(in the rows, 128 means zero)
Known rows, with every way that one mark hangs from another:
dataz{sorun{lelak{fibivel{fuvipev kepoki vesefeb}}}}: [109 110 125 121  84  56 116 126 155 155 142 115 175 135 110 151  91 137
 103 122 146 143 106 161 147 127 165]
rera{lelak}: [124 135 139 134 142 113 142 140 118 136 103 118 129 132 134 124 146 123
 125 146 119 130 105 113 129 140 117]
fuvipev{fibivel{kepoki roba vesefeb}}: [ 92  90 128  98  99  63 111 136 141 154 178 121 129 136 129  96 109 128
 133 108 138 133 117 127  96 165 134]
fima{bilik}: [122 103 130  88 121 122 144 137 153 117 137 140 120  98 103 123 127 125
 131 125 116 147 113 138 131 143 129]
rera{lelak vesefeb}: [132 140 124 166 157 126 141 140 109 143 100 128 100 126 142 139 129 121
 109 141 107 129 117 101 120 155 118]
fuvipev{fibivel{kepoki{tunel} roba vesefeb{bilik{fima} rera}}}: [ 90 110 143  76  78  59 133 150 111 141 183 128 167 123 132  96 103 162
 163 135 130 110 111 146  66 166 156]
vesefeb{rera{lelak{fibivel{fuvipev} sorun}}}: [ 98 121 145 118 121 107 138 172 121 130 125  94 174 146 146 125 106 146
 113 158 108 126 110 126 180 150 140]
sorun{lelak{fibivel{fuvipev kepoki roba vesefeb}}}: [101  97 108  95  78  56 117 139 151 135 184 102 172 146 113 112 113 135
 111 159 116 118 110 184 146 138 160]
tunel{kepoki}: [118 138 107 105 153 114 152 138 142 118 125 138 139 123 131 150 122 132
 141 121 136 132 129 119 117 125 112]
lelak{fibivel{kepoki roba vesefeb}}: [ 83  99 129  95  98  68 111 143 161 151 190 132 131 130 119  97 106 140
 126 124 125 134 126 167 147 149 143]
roba{fibivel{kepoki vesefeb{bilik}}}: [ 92 119 154 104 108  57  94 149 111 134 152 150 137 118 108  87 135 147
 151 134 147 117 125 177 123 134 130]
roba{fibivel}: [103 141 129 145 130 121 114 124 113 134 110 141 105 116 130 122 123 131
 124 135 142 118 145 158 137 126 113]
muzufe{fibivel}: [101 138 136 119 134 150 143 108 119 144 134 132 148 101 144 115  94 136
 131 143 116 129 150 122 156 133 128]
fibivel{kepoki lelak{sorun} roba vesefeb{bilik}}: [ 78  37 131  75  85  21  81 176 124 164 196  99 156 139  85  51 121 131
 123 139 133 123  75 172 113 167 181]
roba{fibivel{kepoki{tunel}}}: [ 95 149 133 136 118  96 117 137 104 159 131 139  95  98 135 105 124 137
 130 132 149 112 148 153 114 133 122]
rera{lelak{sorun} vesefeb{bilik}}: [115 112 129 142 151 105 145 171  82 141 104 116 124 137 131 127 121 128
 115 163 116 124 106  92 155 157 116]
dataz{sorun{lelak{fibivel}}}: [112 123 114 134 102  98 121 117 150 161 113 133 154 127 108 171  92 137
 102 131 142 146 117 143 155 112 145]
roba{fibivel{fuvipev kepoki lelak vesefeb{rera}}}: [ 92 107 147 124  91  46  78 149 123 131 162 106 158 122 117  78 115 141
 122 128 134 106 108 192 111 152 175]
lelak{fibivel{fuvipev kepoki{tunel} vesefeb} sorun}: [ 85  92 134 116  84  58 149 167 146 143 186  86 158 125 147 102  77 135
 108 130 133 119 115 147 189 149 156]
lelak{sorun}: [110 101 124 132 125 122 134 157 128 145 131 110 132 138 135 122 113 121
 102 137 127 135 122 118 169 135 126]
sufu{vesefeb}: [118 104 128 129 141 136 123 124 135 101 133 147 142 117 131 111 133 140
 148 116 141 134 122  92 126 141 117]
muzufe{fibivel{fuvipev lelak{sorun} vesefeb{bilik}}}: [ 89  77 143 101  97  86 136 129 109 124 160  85 204 114 126  81  73 137
 127 153 122 110  97 150 167 150 175]
fibivel{fuvipev kepoki}: [126 124 141 111 114  71 125 146 115 120 165  89 144 142 131  99 120 124
 125 118 140 117 134 130 134 153 147]
roba{fibivel{fuvipev kepoki lelak}}: [ 98 121 128 141 111  61  93 138 107 132 143  97 112 120 116  90 112 123
 113 130 147 101 131 159 132 147 148]
sufu{vesefeb{bilik{fima} rera}}: [114 115 151  95 128 123 128 147 109  75 145 159 192 124 120 108 130 176
 181 148 125 115 117 115 111 145 135]
fibivel{fuvipev kepoki{tunel} lelak{sorun} roba vesefeb{bilik}}: [ 84  44 127  77  64  12 119 165  99 146 198  57 175 132 113  46 102 132
 123 137 149 100  67 180  96 180 207]
fibivel{kepoki{tunel}}: [118 138 133 118 113  97 131 146 117 160 157 123 116 105 135 107 130 134
 137 123 136 121 131 122 101 137 140]

Rows:
[ 87 109 153 113 116  50 149 182 134 141 155 118 155 137 123 108 117 142
 127 166 108 123  99 131 182 149 126]
rera{lelak{fibivel{kepoki vesefeb{bilik{fima}}} sorun}}
[ 90 100 152 107 104  60 114 174 137 156 164 114 163 138 140 106 112 139
 131 124 119 136 101 103 127 160 133]
fuvipev{fibivel{kepoki vesefeb{rera{lelak{sorun}}}}}
[ 92 121 151  86 108  79 159 178  90 103 139 102 197 155 126 114 104 168
 143 193 105 103 108 154 162 160 150]
vesefeb{bilik{fima} rera{lelak{fibivel{fuvipev roba} sorun}}}
[107 108 116  85  71  71 135 138 133 103 170 111 208 149 110 128 106 159
 130 186 102 103 103 203 136 133 171]
sorun{lelak{fibivel{fuvipev roba vesefeb{bilik{fima} rera}}}}
[ 86 110 124 148 102  63 114 151  97 152 141  83 110 108 132  88  98 122
 102 137 152  97 124 153 138 150 155]
roba{fibivel{fuvipev kepoki{tunel} lelak{sorun}}}
[ 68  66 133  97  94  65 119 136 124 163 192  77 172 121 132  54  74 125
 100 139 120 123 110 164 145 179 184]
muzufe{fibivel{fuvipev kepoki lelak{sorun} roba vesefeb}}
[ 92  59 135  70  86  27  76 153 125 150 195 113 152 131  80  56 133 137
 140 131 133 119  81 178  81 160 182]
fibivel{kepoki lelak roba vesefeb{bilik}}
[ 97  37 111 114  82  59 116 140 134 130 166  60 165 152 122  76  98 113
  87 130 132 116  70 185 118 175 196]
fibivel{fuvipev lelak{sorun} roba vesefeb}
[107 121 138 137 107  87 122 119 120 108 129 117 145 130 137 107 117 132
 124 129 145 112 121 190 128 140 141]
roba{fibivel{fuvipev vesefeb}}
[ 85  32 132  72  74   4  97 171 110 134 202  60 179 153  96  44 108 127
 117 137 143 110  72 179 120 181 198]
fibivel{fuvipev kepoki lelak{sorun} roba vesefeb{bilik}}
[110 110  93 110  91  95 134 124 135 123 150  99 159 145 117 134 105 131
 107 169 118 113 122 168 160 129 147]
sorun{lelak{fibivel{fuvipev roba}}}
[105  58 134 108  93  64 103 159 131 130 156 107 173 129  94  92 117 133
 129 143 127 119  68 153 136 134 170]
fibivel{lelak{sorun} vesefeb{bilik}}
[ 84  79 139  81  99  75 127 157 110 138 146 111 179 148 130 102 106 147
 143 143 129 127  89 128 116 166 138]
fuvipev{fibivel{roba vesefeb{bilik rera{lelak{sorun}}}}}
[102 122 155 100 133 110 139 154 113  79 134 155 190 123 123 112 127 179
 177 163 118 115 111 107 136 149 124]
sufu{vesefeb{bilik{fima} rera{lelak{fibivel}}}}
[ 79  82 155  80  84  43 121 190 131 122 194  93 201 148 124  93  82 156
 129 144 125 119 113 153 206 152 160]
lelak{fibivel{fuvipev kepoki vesefeb{bilik rera}} sorun}
[105 114  95 111  98 108 124 128 143 142 146 124 144 135 111 138 115 134
 109 169 111 122 124 162 155 119 136]
sorun{lelak{fibivel{roba}}}
[117 131 162  81 125 102 123 166  84 116 114 126 191 140 114 113 144 164
 166 166 118 119  99 129 124 137 138]
vesefeb{bilik rera{lelak}}
[ 96 131 122 121 134  82 146 155  87 156 136 127 103 116 128 114 109 143
 134 158 122 115 123 112 134 165 123]
rera{lelak{fibivel{kepoki{tunel} roba}} vesefeb{bilik}}
[ 81 102 156  66 109  64 127 191  85 128 147  93 192 156 119  93 111 163
 144 173 123 116 106 137 174 161 145]
vesefeb{bilik rera{lelak{fibivel{fuvipev kepoki roba} sorun}}}
[130 134 132 139 153 108 141 148  83 128 101 132 121 130 125 131 134 133
 135 156 117 119 110 100 124 150 116]
rera{lelak vesefeb{bilik}}
[ 83  60 118 111  89  81 101 148 141 154 162  99 154 137 127 103  87 132
 111 126 123 128  88 133 110 165 163]
fuvipev{fibivel{lelak{sorun} roba vesefeb{rera}}}
[103  77 148 102  85  68 108 174 130 118 165 117 201 132 100  99 110 156
 136 162 101 109  70 175 117 141 188]
fibivel{lelak{sorun} vesefeb{bilik{fima} rera}}
[ 92 124 147 127 111  69  95 142 132 147 152 147 121 116 122  94 132 137
 130 124 139 124 130 180 120 136 130]
roba{fibivel{kepoki vesefeb}}
[ 92 110 120 101 106  73 128 138 132 130 177  96 128 141 129 103  90 132
 117 127 137 119 146 149 168 158 141]
lelak{fibivel{fuvipev kepoki roba}}
[111 110 132 120  98  88 141 125 156 102 161 108 164 134 136 124  93 138
 126 126 128 118 118 161 169 135 148]
lelak{fibivel{fuvipev vesefeb}}
[ 93 110 142  91 102  48 152 149 111 134 153  95 158 131 132  91 119 142
 139 150 134 112  94 153 132 162 146]
rera{lelak{fibivel{fuvipev kepoki{tunel} roba vesefeb{bilik}}}}
[114  60 127 133  88  62 119 146 142 116 159  67 175 140 123  94 100 115
  97 128 127 114  72 162 139 153 187]
fibivel{fuvipev lelak{sorun} vesefeb}
